Every row comes from one small tree of marks. Brackets hold a mark, then the marks that hang from it, in alphabetical order. Every link used is in the known rows. Which tree was each row made from?
In the rows, zero is written as 128.
Known rows:
{Q {C B E {K F}}}: [133 159  74 134 100 131 152 126 136  82 138 155 140 121 134 161 124 138
 164 138 118 128 165 117  70  80 151 149  87  91 166 104]
{B {C Q} F}: [124 139 102 165  67 119 162 168 133  94 133 171 131 136  98 138 137 140
 111 136  97 151 123 107  98  84 135 157 122  72 179 144]
{R C}: [119 132 109 151  94 153 176 162 147 101 113 156 124 126 100 143 157 160
 126 129  84 136 146  92 107 103 117 154  96  66 167 140]
{Q {C B E {K F} Y}}: [150 153  73 127 107 118 151 118 144  91 129 174 151 123 139 158 122 145
 167 132 121 128 173 130  57  74 144 138  89  92 169 105]
{Q {C E K Y}}: [160 135  73 138 127 132 147 128 151  86 121 176 152 108 128 151 145 153
 173 123 110 156 169 119  77  73 124 131  77  68 172 110]
{C E K}: [144 129  73 151 117 137 155 144 149  93 142 154 133 114 122 162 150 161
 159 128 105 144 143 102  90  71 118 153  87  71 181 112]
{R {C Q Y} W}: [150 129 139 123 114 142 194 165 165 119  97 169 136 159 133 136 154 172
 133 132  87 125 160 123  81 102 122 147 104  74 176 134]
{F K}: [132 119  92 159  97 144 165 176 127 108 154 158 131 102 109 145 158 160
 149 119  84 140 143 111  97  89 114 139  90  74 192 131]
{Q {C {B F} E K Y}}: [164 157  69 143 107 103 142 120 140  87 137 196 144 128 133 156 118 133
 163 134 117 135 174 135  68  80 129 142 109  83 179  94]
{A {Q {C E K Y}}}: [145 139  71 139 112 116 143 114 154  93 119 178 138 103 136 150 131 165
 171 121 121 148 162 108  74  61 124 119  90  72 169  90]
{W {H P} {R C} X}: [134 113  79 161  56 148 129 142 143  94  97 150 126 140 111 139 156 154
 109  86  66 125 157  71 133  85 139 151  63  63 197 134]
{W {H P} X}: [135 113  81 180  63 142 154 156 133  95 125 165 132 108 123 145 168 148
 115  98  71 126 137  68 115  66 128 166  85  77 203 119]
{C B E {K F} Q}: [147 146  81 129 111 113 165 137 138 100 144 148 127 141 150 166 115 164
 165 141 114 114 148 117  75  61 140 158 102  96 180 103]
{Y {C B E {K F} Q}}: [156 159  87 119 111 101 155 126 135  82 140 141 130 136 148 162 132 169
 180 130 115 123 151 130  73  58 141 141  91  99 170  99]
{Y {C {B F} E K Q}}: [171 161  85 133 112  86 144 123 128  80 149 164 124 142 142 161 128 159
 179 131 108 126 152 136  82  65 126 148 110  92 179  88]
{Y {C {B {F K}} E Q}}: [169 163  91 138  99  82 146 143 117  85 152 175 119 142 139 154 122 159
 186 121  94 126 162 143  88  72 125 129 111  93 186  96]
{X W}: [113 129 114 169 106 143 186 170 147  80 151 153 139 101 101 142 172 164
 143 134  88 124 141  88 108 103 130 162  95  75 196 138]
{W X}: [120 121  93 169  79 163 166 152 145  87 144 167 141 110 119 146 173 151
 144 122  81 136 139  85 116  88 108 146  86  72 196 129]
{Q {C E K}}: [142 140  76 148 119 141 147 133 143  77 127 160 142 107 121 152 142 148
 169 126 108 156 160 106  91  80 130 143  78  69 167 110]
{P H}: [131 128  82 162  85 143 181 180 142 101 128 170 133 107 100 146 154 164
 132 139  95 146 132  96  93  83 116 158  87  72 160 139]
{A {Q {C B {K F}}}}: [104 152  85 138  78 123 155 120 129  98 146 153 124 105 132 149 124 152
 149 133 117 117 148 104  75  80 143 139 101  95 169 102]
{B {C E {K F}}}: [127 143  71 143  77 136 142 155 148  91 128 148 143 129 107 158 142 141
 128 134 121 160 132 107  81  73 148 155  96  84 171 131]
{B C F}: [113 140  93 174  52 132 158 172 136  91 137 172 138 126  86 142 147 128
  99 134 101 156 124  99 100  94 134 162 121  71 180 148]
{Q {C {B F} E Y}}: [152 162  78 154  93 105 160 128 139  82 125 201 146 131 127 154 113 131
 154 130 108 128 178 127  74  88 131 140 112  79 173 103]
{B {C Y}}: [140 125  93 160  77 133 164 164 153  99 124 173 145 119  93 142 154 151
 116 126  85 156 131 108  83  85 127 140 103  64 183 145]
{B {C E K} F}: [140 145  70 161  81 119 134 152 147  89 137 172 134 133 100 157 137 132
 124 134 116 164 131 113  90  78 134 158 114  74 184 123]
{Y {C B}}: [137 152  99 152  93 121 173 141 134  80 150 148 129 113 113 153 154 159
 155 125  81 121 147 111  91  87 123 142  94  78 178 116]
{B {C E Q Y} F}: [155 142  86 152  81  97 153 156 148  91 117 190 142 152 115 147 121 147
 129 131 107 156 140 121  83  69 132 147 123  71 176 128]
{B {C E Y}}: [154 137  78 154  89 122 160 152 165  92 115 176 143 130 100 151 138 152
 132 125  94 156 143 110  83  78 129 141 101  61 176 131]
{W H {R {C K Q}} X}: [155 103  70 126  90 144 110 121 136  94 109 155 119 160 130 148 141 166
 140 111  76 132 154  88 131  79 126 145  49  76 203 121]

Write each row's tree:
[156 141  74 158  72 106 136 168 142 105 130 199 141 136 104 148 132 137
 138 120 108 163 147 135  81  79 127 132 116  76 191 126] : {B {C E Y} {F K}}
[161 125 103 129  81 150 147 131 155 106 121 170 113 173 137 160 149 144
 131 133  72 104 160 102  94 106 129 168  90  96 214  97] : {R {C B K} {W H X}}
[165 143  89 129 131 112 148 134 140  76 134 146 131 121 136 153 153 175
 184 123 105 150 148 118  92  56 121 133  79  76 172 102] : {Y {C E K Q}}
[148 109  70 151  71 145 111 135 143 100 106 148 122 137 117 146 161 157
 120  87  73 129 151  81 125  78 139 147  59  67 205 126] : {W {H P} {R {C K}} X}
[174 137  86 144 119 102 182 135 149  99 132 174 129 141 143 162 113 172
 168 133  89 111 159 121  77  65 123 141 107  73 186 104] : {C B E Q Y}
[165 133 117 124 100 147 162 133 175 117 127 187 132 162 143 154 161 154
 153 131  82 107 166 129  79 105 117 144 101  87 212 106] : {R {C B K Y} {W X}}
[143 129  73 134 104 126 158 145 152 106 130 164 156 116 133 160 149 161
 150 125 127 144 148 119  66  63 127 149  86  89 173 120] : {C E {K F} Y}
[136 133  99 156  69 116 147 182 120 106 147 175 124 135 104 134 137 143
 128 126  91 155 129 125  98  84 132 139 119  78 194 142] : {B {C Q} {F K}}
[143 147  89 120 114 115 150 138 135  80 127 138 144 124 141 154 155 168
 174 125 121 149 146 121  83  55 133 139  78  95 160 111] : {Y {C E {K F} Q}}
[112 129 110 150 102 150 160 156 155  82 122 139 136 130  89 141 158 168
 138 122  88 120 162  92 126 120 140 150  75  60 191 152] : {X {W {R C}}}
[163 139  79 154 107 111 177 136 155  98 133 178 138 131 129 167 125 162
 159 129  92 115 159 113  76  75 121 144 104  72 188 106] : {C B E Y}
[137 124 121 157  65 156 164 161 158 107  94 166 125 148 126 141 172 148
 102 104  68 118 152  80 107  98 136 168  93  76 198 119] : {R C {W {H P} X}}
[122 146  83 132  84 113 153 114 138 108 140 172 135 107 141 150 126 158
 151 131 121 119 151 116  59  72 139 131 101  98 172 102] : {A {Q {C B {K F} Y}}}
[125 117  93 145  89 141 144 149 144  80 108 144 126 140  93 143 145 167
 120 120  78 118 158  80 128 115 152 164  62  71 195 144] : {X {W H {R C}}}
[173 147  72 137 123 116 152 118 149  87 133 178 141 120 134 160 123 151
 180 131 103 130 176 130  66  77 130 134  89  74 181  96] : {Q {C B E K Y}}
[135 166  77 157  79  90 158 111 141  90 125 199 132 125 134 153  99 146
 152 128 118 122 169 116  74  76 133 134 123  82 170  88] : {A {Q {C {B F} E Y}}}
[156 134  79 124  97 112 145 145 156 101 117 163 149 141 127 153 133 159
 144 134 120 158 137 125  65  54 143 141  99  85 171 128] : {B {C E {K F} Q Y}}
[154 130  93 126 106 112 170 142 136 119 148 164 141 129 148 154 132 167
 152 138 107 110 143 130  60  66 130 149 102 100 187 120] : {C B {K F} Q Y}
[127 147  74 145 110 126 142 119 144  81 131 157 127 103 128 152 130 162
 170 123 116 149 153  96  88  67 132 130  89  71 163  92] : {A {Q {C E K}}}
[144 126  92 127  86 119 152 157 144 112 128 160 148 132 119 142 149 158
 127 133 112 155 126 123  68  65 141 141 101  87 180 144] : {B {C {K F} Q Y}}
[124 123  96 133 103 140 170 157 129 105 143 144 140 115 134 146 153 165
 141 135 111 136 129 108  84  63 130 155  89  92 175 133] : {C {K F} Q}
[121 128 116 140 113 140 163 158 151  83 118 138 127 143 106 134 147 180
 147 126  82 116 161  96 129 110 145 144  78  60 191 149] : {X {W {R {C Q}}}}
[146 156 116 140  90 152 174 136 177  92 115 172 120 176 138 163 143 148
 157 134  80 106 176 109  99 110 127 152 106  79 195 100] : {R {C B E} {W X}}
[166 140  80 120 116 102 164 131 147 110 138 164 139 142 156 166 118 169
 169 135 114 114 154 132  61  56 136 148 102  97 184 104] : {C B E {K F} Q Y}
[129 150  78 171  65 120 150 160 144  78 125 175 136 137  93 151 132 129
 116 134 108 160 134 105  98  87 137 157 122  71 175 131] : {B {C E} F}
[114 149  83 159  93 128 162 125 142  77 121 162 127 102 121 147 126 158
 158 124 110 142 158  85  99  75 131 132  94  64 158 100] : {A {Q {C E}}}
[182 142  77 137 114  87 157 130 143 105 142 188 133 149 149 165 111 160
 167 138 111 117 155 138  68  62 120 151 120  88 196  95] : {C {B F} E K Q Y}
[152 164  88 151 102 113 167 128 144  70 140 152 129 126 121 165 141 162
 170 126  90 124 159 114  89  80 125 141  94  77 171 102] : {Y {C B E}}
[144 141  82 141 100 111 153 111 144 106 142 177 126 103 132 149 125 162
 163 127 102 120 156 116  68  75 126 123 102  79 181  94] : {A {Q {C B K Y}}}
[146 153  95 147 101 129 175 141 154  95 116 162 114 150 115 166 120 160
 149 134  84 112 165 103  95  97 127 154 105  69 170 114] : {R {C B E}}
[140 119 107 169  62 154 170 163 148 100 121 160 136 127 132 143 176 145
 111 102  72 118 146  81 102  84 136 170  93  82 210 115] : {R {W {H P} X}}
[159 114 113 119  95 152 147 142 153 106 106 167 116 171 148 147 158 159
 135 129  78 123 153  99 104  92 125 166  81  90 205 108] : {R {C K Q} {W H X}}
[152 148  98 140 118 115 164 143 138  69 124 147 134 122 129 151 150 173
 170 122  95 145 153 107 103  64 122 135  84  71 162 110] : {Y {C E Q}}
[159 141  71 151 116 121 161 131 147  94 151 154 125 128 128 173 128 159
 170 136  98 118 151 111  84  73 126 155  99  77 194  98] : {C B E K}
[124 145  71 128  94 115 143 117 149  97 117 171 145 104 142 149 132 161
 159 122 139 148 157 109  66  62 137 126  90  88 156 100] : {A {Q {C E {K F} Y}}}
[155 133  82 150  96 109 159 137 137 110 158 187 140 127 127 158 138 147
 140 136 107 120 143 130  69  80 118 157 119  89 200 112] : {C {B F} K Y}
[157 126  82 140 130 123 160 142 142  93 136 150 129 126 136 158 137 173
 172 130 102 141 145 107  93  61 120 151  92  70 181 109] : {C E K Q}
[128 122  82 118  89 141 137 138 153 113 111 148 152 137 115 146 155 166
 128 116 115 140 157 118  90  88 134 137  65  77 173 150] : {W {R {C {K F} Y}}}
[138 158  70 146 107 111 146 106 143  87 141 161 114 116 133 163 109 158
 175 131 109 123 161 104  83  68 138 133 102  74 175  79] : {A {Q {C B E K}}}
